What can hang from each mark
vuban: famo kidu neta
zaba: leta pedafiz
neta: pedafiz vuban
pedafiz: kidu neta zaba
kidu: masevu vuban
leta: famo zaba

Known rows, with every way that one mark hangs from another
pedafiz(kidu(masevu vuban(famo)) neta): [-10.5   2.5  16.8 -16.8  -4.3 -33.6  24.0  15.3  12.6   7.3 -15.0 -21.4
  24.7 -11.8  10.1   4.5  -8.5  22.6 -17.2  -1.5  41.5   1.9]
leta(famo zaba): [-15.1   2.8  20.7  -3.3 -19.9 -22.4  -8.6  11.8   3.8  -1.5 -24.0 -10.3
 -31.1   9.4  10.5 -15.4  19.6 -13.4  -0.2  12.8  15.8 -14.2]
pedafiz(kidu neta): [-13.1   1.8  22.8  -6.9   9.5  -5.4   2.8  -9.0  11.9  16.5   3.8 -11.7
 -15.0 -13.2  12.4  -2.7  -8.5  -3.6 -12.4   0.9  21.5   9.3]
neta(pedafiz(zaba) vuban(famo kidu)): [ -3.8  18.0  -7.3 -26.3 -14.8  13.3 -17.2  16.3 -15.2   0.3  -2.8 -20.0
   6.6  -0.5   3.0 -23.2  35.8 -34.3  24.7  13.2 -11.1  20.8]
vuban(famo kidu(masevu) neta(pedafiz)): [  9.7  13.2 -17.5 -27.5 -19.4 -12.4   6.4  22.6   8.3   1.6 -13.6  18.7
  13.3  -6.0 -17.6  -4.4  27.4 -11.9  32.3  -5.6  13.2  12.8]
leta(famo zaba(pedafiz)): [  5.1   6.3  13.3   1.8 -13.4 -27.3   2.2  18.9  -4.1  -1.0 -23.8 -12.5
 -27.5  13.0  14.3 -20.9   5.1 -19.6   2.0  17.9   2.6 -19.6]
pedafiz(zaba): [-13.2  -5.2   4.4  -2.0   5.8   3.9 -14.4 -11.2 -22.3   2.1   7.0  -4.6
 -16.5  -8.7  24.3   0.1  29.5 -22.4  -1.4   0.9  20.8  11.7]
zaba(pedafiz(neta)): [ 11.4  -6.9  11.7  -2.3  11.1 -10.8  -6.9  -1.2   7.0   6.9   1.1  -8.4
 -18.4  -0.1  16.2  -4.4  -1.3  -8.3 -13.7   3.8  -0.9   3.2]
leta(famo zaba(pedafiz(neta))): [  2.4  -3.8  14.8  -1.0  -7.8 -23.1  -1.9  17.9  13.8   8.4 -22.8 -16.0
 -30.1  18.4  14.9 -13.1  -6.1 -14.0 -15.6  13.3   4.0 -17.9]
zaba(leta): [ -7.2   5.2  17.7  -6.6  -1.3  -6.6 -23.4  -5.5   5.4   0.7  11.7   4.6
 -37.4  -6.4   9.9  -3.7  33.6  -1.4  -2.2   8.0  -1.9   0.2]
zaba(leta(famo) pedafiz(neta)): [ 11.8  -0.9  21.9  -7.0   0.7 -20.0  -4.6  -3.4  20.8  10.6   6.7  -8.2
 -39.7   4.0  21.3 -14.1   6.0 -13.5 -14.9   8.5  -1.0 -27.0]
zaba(pedafiz(neta(vuban))): [ 15.3  -3.4  17.8 -13.2   6.7  -2.7 -15.1  -0.6  -1.1  -3.3  -5.8 -13.0
  -9.7   4.1  16.1  -8.1  -3.4  -2.9 -18.7  24.2 -17.2   5.5]
pedafiz(zaba(leta)): [-12.3   2.3   8.2  -0.2   1.7   6.2 -23.9  -9.0 -12.2   6.2  17.0   2.6
 -36.3  -9.2  19.3  -1.1  38.1 -15.5  -7.2   3.5   9.4   5.9]
kidu(masevu vuban(famo neta(pedafiz))): [ 11.6   9.8 -10.1 -27.3 -33.9 -24.6  12.2  19.8   0.5 -21.3 -15.7  12.6
  26.2 -10.7 -10.7   4.4  28.7  16.5  18.2   0.5  15.9  -0.5]
leta(famo): [ -5.7  -1.6  23.1  -9.6  -7.8 -20.5  -1.6 -10.5  -2.0  -4.4  -2.4  -8.4
 -20.3  -2.7  21.0 -13.8  24.7 -17.9   9.5   4.4  22.9 -19.3]
pedafiz(kidu(masevu) neta): [ -9.3   0.2  18.2  -5.5  13.3 -16.4  10.8  -9.5  11.9  17.3  -9.8  -0.2
  -8.1  -9.2  16.3   3.8 -17.9  10.6 -10.9  -1.6  43.4   7.0]
kidu(masevu vuban): [ -2.5  -2.0  10.2  -4.5  -1.3 -32.8  -6.9  -6.6  -3.1  -7.0  -9.2  -1.6
   3.0  -6.7  15.6   8.8  14.4  26.1  -9.7   6.1  29.7   5.8]
leta(famo zaba(pedafiz(kidu neta))): [ -1.1   9.5  16.4   1.1  -3.3 -22.7  19.1  17.1  11.8  19.8 -25.2 -20.5
 -24.6   9.7  14.6 -18.5 -29.3 -14.2 -16.0  11.9  13.7 -17.0]
neta(vuban(famo kidu(masevu))): [ -1.0   9.1  12.0 -27.1   0.2 -15.6  -6.0  20.0  -3.9  -0.4 -22.9 -10.4
  18.5   1.2   4.1  -8.6  16.6  -1.7   6.6  15.6  14.1  12.1]
vuban(famo neta(pedafiz)): [  4.8  11.9  -5.0 -27.0 -33.2  -3.3   5.5  17.2  -0.7 -18.3  -5.4  11.4
   5.5 -11.4 -12.3  -7.7  40.6 -20.0  30.9  -1.1  -4.1   0.5]
zaba(leta(famo) pedafiz): [ 12.9   8.0  15.5  -6.7  -5.1 -22.6  -1.7  -1.0   2.7   0.7   7.1  -4.8
 -35.4   2.3  19.6 -19.3  16.6 -18.8   3.3  14.8  -3.3 -28.9]
neta(pedafiz(kidu(masevu) zaba)): [ -4.8  16.1  -9.1  -1.1  -6.2  -5.5  11.7  -9.1 -18.2  10.8  -1.7   2.2
  -7.3 -12.3  23.1  -9.4   3.5 -13.4  22.2  -1.4  35.7   9.0]
vuban(kidu): [-10.2  -0.4   9.5  -9.1  12.8  -9.6 -19.9  -0.9   5.0  12.1   4.7  -4.2
 -17.1  -5.2   1.5  -2.7  21.0 -13.4   5.2   1.0   6.0  18.0]

Rows
[  6.5  16.8   8.9   2.8  -7.4 -36.9  31.6  17.2  -6.6  12.0 -38.5  -6.6
 -13.4   9.3  15.8 -15.3 -26.8  -5.4   1.0  17.2  32.4 -22.9]
leta(famo zaba(pedafiz(kidu(masevu))))
[ -3.7  20.7   4.2 -24.5 -29.6  11.8 -22.5  14.2 -13.2 -11.0   6.2 -11.5
 -13.0  -2.7  11.0 -23.0  47.0 -22.0  15.9  20.8 -21.3   1.7]
neta(pedafiz(zaba(leta)) vuban(famo))
[ -5.1   5.3   7.1 -14.9   3.7 -23.2   0.6  18.1   3.2   9.6 -13.4  -4.8
   9.9  -1.1   5.2  -3.9  21.7  -9.3  13.6  -2.7  29.2  12.8]
vuban(famo kidu(masevu))
[ -5.8  12.1  -2.5  -4.3 -13.5   8.5 -25.7  -6.6  -4.4   5.4  20.4   3.7
 -42.0  -7.4  13.7 -12.1  43.6 -19.7  16.8   1.5  -7.0   5.5]
neta(pedafiz(zaba(leta)))
[  1.1  18.7   3.8  -7.3 -11.2 -20.0  13.9  -4.7  -0.9   4.7  -8.4   1.4
  -9.4  -9.5   9.4 -11.3   0.9   1.8  26.8   3.6  22.4   4.8]
neta(pedafiz(kidu(masevu)))
[  1.7  18.8  -6.6 -16.2 -19.3   3.1  13.7  -4.5  -1.3  -3.5  -0.1  15.9
  -7.9 -19.3 -11.3  -5.7   8.1 -11.9  25.0   3.4   4.8   6.7]
vuban(neta(pedafiz(kidu)))
[-12.1  -2.5   3.1  -1.5   9.5 -15.9   9.1 -11.6  -3.5  17.9  -2.3 -12.2
   7.5 -15.1  24.9  13.0 -15.9  16.6 -31.1  -4.8  54.6  12.6]
pedafiz(kidu(masevu vuban) neta zaba)
[  3.5   1.3   0.9 -22.1 -19.4 -25.9  14.9  16.7  -5.0 -19.5 -19.7  11.7
  30.4 -14.6  -2.5  15.2  22.2  19.3  -4.2   0.7  32.5  -0.5]
kidu(masevu vuban(famo neta))
[ -5.7   8.7   9.8  -6.1   1.6 -30.8  13.5  -6.0  -3.7   2.1  -8.7  -7.8
   9.5 -15.8  12.9   5.3  -8.9  27.7  -8.1   7.4  39.0   4.3]
pedafiz(kidu(masevu vuban))
[-13.4  -8.3  17.9  -4.5  -2.0  -2.2 -15.4 -13.9   9.1  16.5  15.4  -8.1
 -42.7  -1.9  29.7  -7.7  27.0 -21.3 -19.3  -2.6  24.8 -15.5]
pedafiz(neta zaba(leta(famo)))
[ 12.6  -0.8  18.3 -21.7  -3.7  -6.4  -2.2  21.3  -2.3  -8.9 -15.1 -22.4
   7.9   3.3  14.7 -14.7   6.1 -10.9 -13.5  23.6 -16.1  -2.0]
zaba(pedafiz(neta(vuban(famo))))
[-19.9   1.4   9.0 -12.4  -0.4  -7.5  15.9  12.4  -6.4  11.9   0.9 -32.0
  19.9 -16.0  15.3   2.0   3.3  -4.3 -20.8  -2.3  33.4  10.7]
pedafiz(kidu(vuban(famo)) neta zaba)
[ 17.9  18.1  -2.6 -12.2  -2.8 -10.1  15.3   4.1  -3.4  -2.6   7.4  11.1
  -4.5 -21.4  -9.8   6.2  -8.6  15.7 -15.8  14.1  -5.5  -3.0]
zaba(leta pedafiz(kidu(vuban(neta))))
[ -4.8   1.6  13.0 -15.2 -13.1 -38.0   6.4  16.0  -2.3 -13.8 -15.0 -11.7
  21.9  -6.2  11.6   3.0  23.7  17.7  -0.5   2.2  31.4   0.7]
kidu(masevu vuban(famo))
[-15.7  14.1  13.4  -3.8  -2.8  -2.4   8.7 -12.9 -12.8  17.3  12.2  -9.7
 -32.2 -12.9  24.2 -14.5  13.2 -29.5  -1.3   4.9  32.1 -18.6]
pedafiz(kidu zaba(leta(famo)))
[-12.8  -1.5   7.6   2.6  14.8  -2.4  11.5 -14.3  -5.3  22.6  -3.8  -3.0
  -6.4 -12.8  29.0   5.9 -12.9  -4.8 -18.0  -6.7  56.3  12.9]
pedafiz(kidu(masevu) neta zaba)
[ -5.7  -0.8  17.3 -19.0  14.3   2.3 -33.4  -3.2  17.0  12.5  -3.7 -13.4
 -11.0   0.3   4.0  -3.3   4.6   0.6 -17.5  14.7  -5.9  22.0]
pedafiz(neta(vuban(kidu)))
[ 10.4  20.6  17.9  -4.5  -1.8 -20.0  21.9  -1.7  -0.2  10.3   5.1 -10.4
 -30.3  -5.3  17.7 -22.5  -6.7 -19.0   3.0  15.6   3.6 -30.1]
zaba(leta(famo) pedafiz(kidu))
[  3.8  27.2  12.6 -26.2 -24.8 -14.7  18.6  14.7  -8.5 -11.6 -23.2 -11.2
  17.5  -6.9   7.1 -22.9   5.5  -1.4  26.7  22.1   8.5  -0.8]
neta(pedafiz(kidu(masevu)) vuban(famo))
[  4.3   0.4  -6.3 -12.6   5.8  -8.5  -4.7  -3.5   4.1   8.4  -9.7  27.4
   0.7 -10.8  -8.6  14.1  10.8   3.3   4.8  -4.9  30.0  17.2]
vuban(kidu(masevu) neta)
[ -6.9  -1.4  28.1 -25.8  -7.9  -3.2 -11.1  12.4   4.5  -9.2 -11.4 -20.9
   5.3  -1.4  12.3 -10.8  21.2  -5.8 -11.8  16.9  -3.1   5.1]
pedafiz(neta(vuban(famo)))
[ 16.3  18.7  12.9  -2.7   1.2 -32.2  27.7  -3.8   0.6  12.4  -5.2   1.9
 -22.4  -0.8  23.0 -17.4 -15.4  -6.8   2.4  11.4  25.7 -31.6]
zaba(leta(famo) pedafiz(kidu(masevu)))
[ -3.7   5.3  -3.5 -24.8  -4.1  -2.0   1.2  19.3   2.0   0.0  -6.4   8.5
  11.4 -10.5 -16.9   4.1  29.7 -20.7  10.4  -3.0   8.7  13.6]
vuban(famo kidu neta)
[ 10.0  13.8  20.2 -22.9   1.4  -5.8  20.6  18.4  -3.7   0.7 -15.0 -27.5
  15.5  -3.8  13.0 -20.2 -18.1 -12.6 -13.8  24.5  -8.1  -0.5]
zaba(pedafiz(kidu neta(vuban(famo))))
[ -4.2   9.3   2.5 -17.0  -3.9  -9.1  14.0  -5.4  -6.8  -6.6  -2.1   6.8
  11.2 -25.5  -9.1  13.0   0.1  13.9 -11.8   6.4  19.3   8.0]
pedafiz(kidu(vuban(neta)))
[-17.0   6.0  17.0  -3.8   2.2   1.4   6.6 -15.6   7.5  26.5  13.6 -11.8
 -35.1  -7.8  25.4 -10.6   2.1 -22.4 -17.7  -1.4  34.9 -15.7]
pedafiz(kidu neta zaba(leta(famo)))
[  5.5  20.3  -6.2 -23.8 -26.8 -12.6  34.8  14.8  -2.3  -6.6 -17.0  17.4
  17.2 -16.6  -9.5  -6.1   8.3  -6.0  30.7  -1.6  24.6  -2.3]
vuban(famo neta(pedafiz(kidu(masevu))))
[ -6.4  11.9   3.2 -25.7 -15.1 -13.6  28.7  16.2  -7.3 -11.4  -7.7  -2.3
  28.8 -23.2 -14.0   5.9   9.6   4.4  -3.3   3.6  19.6   1.0]
pedafiz(kidu(vuban(famo neta)))
[-13.2  10.2  17.2 -10.7   8.3  20.2 -15.0 -12.7  -3.9  16.6   9.6  -9.0
 -25.8 -11.9  17.8  -3.8  -2.7  -7.3 -29.4  17.7   6.9   9.5]
pedafiz(kidu neta(vuban) zaba(leta))
[ -2.3  18.4  -8.1 -17.3  -6.6  16.9 -43.8  -0.2  -2.8  11.8  14.7  -4.4
 -31.3  -1.6   3.0 -18.3  32.9 -18.2  11.7  17.6 -24.8  20.5]
neta(pedafiz(zaba(leta)) vuban(kidu))
[  1.8  15.9  14.1 -28.2 -29.1  -3.0  -9.3  16.5  -6.7 -21.4 -10.7 -17.2
   6.8  -0.5   3.1 -25.7  37.0 -14.9  26.6  21.8 -21.3   2.3]
neta(pedafiz vuban(famo))
[  4.2   8.0   6.1   6.1   7.7 -22.5  14.2  18.3   8.6  22.6 -31.3  -3.0
 -13.7   6.7   9.7  -0.4 -36.9   9.2 -19.3  10.6  22.7   5.0]
leta(zaba(pedafiz(kidu(masevu) neta)))
